Each row was made from one walk, in order. Every step used is in the known rows, and no mark comes twice. Write each row's walk.
In the rows, 128 means zero.
Known rows
sokib, gavo: [131 141  92 114 134  36 127 126 108 120 137 134 143 170 111  69 135 120
  93 136 131 125 161 116 118  99]
gavo, molo: [110 107 107 123 123  95 142 176 112 106 137 141 126 178 151 116 110  99
 156 170  92 141 140 110 141 142]
molo, gavo, sokib, megom: [134 109 125 115 148 172 124 128  77 131 123 115  41 191 175 124 140 122
 102 172 118 143 130 103 119 143]
gavo, sokib: [118 113 103  83 123 129  98 158  97  97 123 124  91 174 155 126 181 145
 114 136 107 115 132 138 130 123]
sigo, fupuni, sokib, ponolig: [104  74 109  69 114 162 103 143 156 151 134 120 158  26  44 131 143 134
 116  77 150  22  93 123  86 118]
sokib, molo: [120 136 104 119 134  63 161 128 108 117 133 133 146 171 104 150 144  98
  76 142 120 129  79  96 147 111]
fupuni, sigo: [115 125 140 143 103 122  97 122 122 133 123 123 140 165  79 144 134 162
 108 149 139 100 108 135 114 150]
sigo, sokib: [106 138 110  95 118 159 106 149 133  93 146 140 104 110 126 114 176 163
 132  94 109 119 157 144 126 169]
fupuni, dotet, megom: [155 135 174 159 132 158 122 115 218  93 141 107 134 103 158  95 103 104
 133 101  71 181 112 189 123  77]
fupuni, sigo, sokib, gavo, molo: [ 79 135  89 122 121  60 137 182 128 114 123 156 122 197 109  78 113 116
 133 168 140 114 173  99 136 149]
fupuni, dotet: [139 123 147 137 117 148  95 120 198 106 148 124 132  99 143 121 141 133
 143  71 121 120 127 146 140  89]
megom, dotet, fupuni: [171 168 138 159 136 134 169  95 102 160 122 139 160 107 156  69 117 135
 154 109 108 124 115 143 178  99]
molo, gavo, sokib, ponolig: [125  87  69  55 148 134 111 172  81 138 134 125 119 177 115 151 140  98
  82 176 106  63  61 108 127  93]
molo, gavo, sokib: [112  86  92 104 138 131  89 177  89 114 125 136  85 202 168 138 145 136
 103 186 113 121 113 125 134 129]
gavo, sokib, molo: [108 128  93  94 136  71 146 152  98 107 119 132 114 198 123 151 173 102
  71 147 122 115  82  97 150 104]
dotet, fupuni: [147 140 135 147 135 115 156 115 139 157 130 127 156 126 112 100 119 145
 142  95 107 104 108 126 168 116]
fupuni, sigo, sokib: [ 90 140 128 115 103 164  93 143 142 112 130 138 111 129  82 130 166 183
 120 113 137  95 138 144 118 182]
megom, dotet, fupuni, sokib: [150 143 139 137 120 161 135 118 145 141 126 135 149   4 121  59 106 157
 140  70 116  94 132 153 148 148]
kibu, sokib, fupuni, sigo: [123 135 139 152  93 136 115 113 118 151 104 110 160 138  77 164 135 161
 142 129 171  99 141 134 106 126]
molo, gavo: [128  89 108 139 140 120 103 149 101 132 147 140 127 172 146 138  99 124
 107 193 110 139 105 119 129 140]
kibu, sokib, gavo: [122 121  72 108 129  47 123 143 113 118 134 127 133 148 120  67 141 127
  72 114 128 111 206 131 103  78]
sokib, dotet: [158 158 143 115 135 123 138  91 103 126 140 123 136 121 164 193 141 122
 166 106 140 165 155 119 133 137]
sokib, megom: [149 138 144 125 134 162 143  89  94 130 136 107  77 146 144 115 141 122
 118 122 113 151 142 113 108 147]
sokib, molo, gavo: [116 100  98 142 151  76 139 150  99 138 140 146 136 195 123 158  99  93
  72 204 122 139  65  86 147 122]

Write each row's walk
[128 107 189 173 122 171 111 111 239 117 126 114 140  88 141 100 120 121
 159  86 117 156 120 186 108  63]	sigo, fupuni, dotet, megom
[165 149 128 129 144 185 139 103  38 133 116 136  64 156 219  87 138 112
 122 178 120 170 140 131 130 121]	molo, gavo, sokib, megom, dotet
[ 82  94 124 123 112 102 130 136 161 135 121 138 148  68  65 139 146 131
  97  93 169  79  98 103 117 131]	sigo, fupuni, sokib, molo
[161 152 171 131 136 156 141 103 164 103 134 106 136  51 154 141  94 108
 145 101  90 196 142 177 107 143]	fupuni, sokib, dotet, megom
[131 121 134 129 118 146 124 134 173 137 134 124 147  22  88  83 109 165
 130  59 114  81 125 141 141 162]	dotet, fupuni, sokib
[123 170 149 112 122 159 121 103 127 127 130 135 121 111 125 201 154 159
 162  95 168 135 164 128 128 178]	fupuni, sigo, sokib, dotet
[107 120  85 122 133  31 151 173 108 114 133 149 133 205 138  73 102  86
 134 178 115 140 166  95 138 117]	sokib, gavo, molo
[139 161 168 167 123 122 146  85 136 180 110 122 164 141  83 169 109 162
 154 111 166 101 108 117 157 140]	sokib, dotet, fupuni, sigo
[ 85  67 112 146 135 107 115 156 142 151 128 149 139 111  93 151 101 121
  89 168 164  98  80  94 123 136]	sigo, fupuni, sokib, molo, gavo
[170 164 169 141 146 134 156  93 140 109 135 109 140 120 173 154 103  94
 150 129  86 219 132 167 115 117]	sokib, dotet, megom
[131 150 155 158  98 127 117  99 114 152 105 118 168 156  72 166 128 157
 160 147 176 109 108 120 120 144]	sokib, fupuni, sigo
[139 131 185 145 130 166 131  99 184 120 123 112 141  37 142 146 105 123
 166  89 128 178 149 176  93 133]	sigo, fupuni, sokib, dotet, megom
[148 140 160 139 117 208 128  80  96 143 115 131  94  38 162  69 139 139
 151 101 154 132 164 144  99 138]	sigo, fupuni, sokib, megom, dotet
[148 138 157 137 131 185 151  94 143 150 129 105  88  50 110  83 109 146
 123  70 120 109 138 117 123 171]	dotet, fupuni, sokib, megom
[100 106  68 116 129  38 149 187 112 113 129 143 128 183 144  71 107  90
 117 159 112 129 202 104 124 100]	kibu, sokib, gavo, molo
[ 93 119 107 160 147 103 149 152 132 162 125 154 135 180  85 152  98 128
  83 182 148  98  60  88 170 145]	dotet, fupuni, sigo, sokib, molo, gavo
[142 174 174 139 133 165 141 103 159 110 125 117 123 112 143 160 116 125
 150 122 110 193 140 173 114 149]	fupuni, sigo, sokib, dotet, megom
[168 158 184 172 129 162 136  99 211 107 126 104 155  98 151 114 100 100
 175  99 100 189 110 176 127  72]	sokib, fupuni, dotet, megom
[138 129 115 126 130 135 117 139  84 135 108 127 131 179 152 161 139 129
 172 174 155 135 115 109 140 120]	molo, gavo, sokib, fupuni
[119 118 161 118 116 161 106  99 158 140 127 127 140  17 121 182 143 155
 185  58 190 117 175 130 102 157]	sigo, fupuni, sokib, dotet
[141 131 122 103 150 133 117 127  86 128 127 132 100 166 193 205 141 122
 150 157 147 159 144 111 141 134]	molo, gavo, sokib, dotet
[146 136 116 129 108 136 136 118 106 133 119 110 155 106 129 151 146 135
 163 100 144 130 175 132 115 103]	kibu, sokib, fupuni
[ 98 110  88 129 148 103 133 163 112 128 142 155 117 175 122 154 118 110
  79 184 127 130  82  92 150 145]	sigo, sokib, molo, gavo
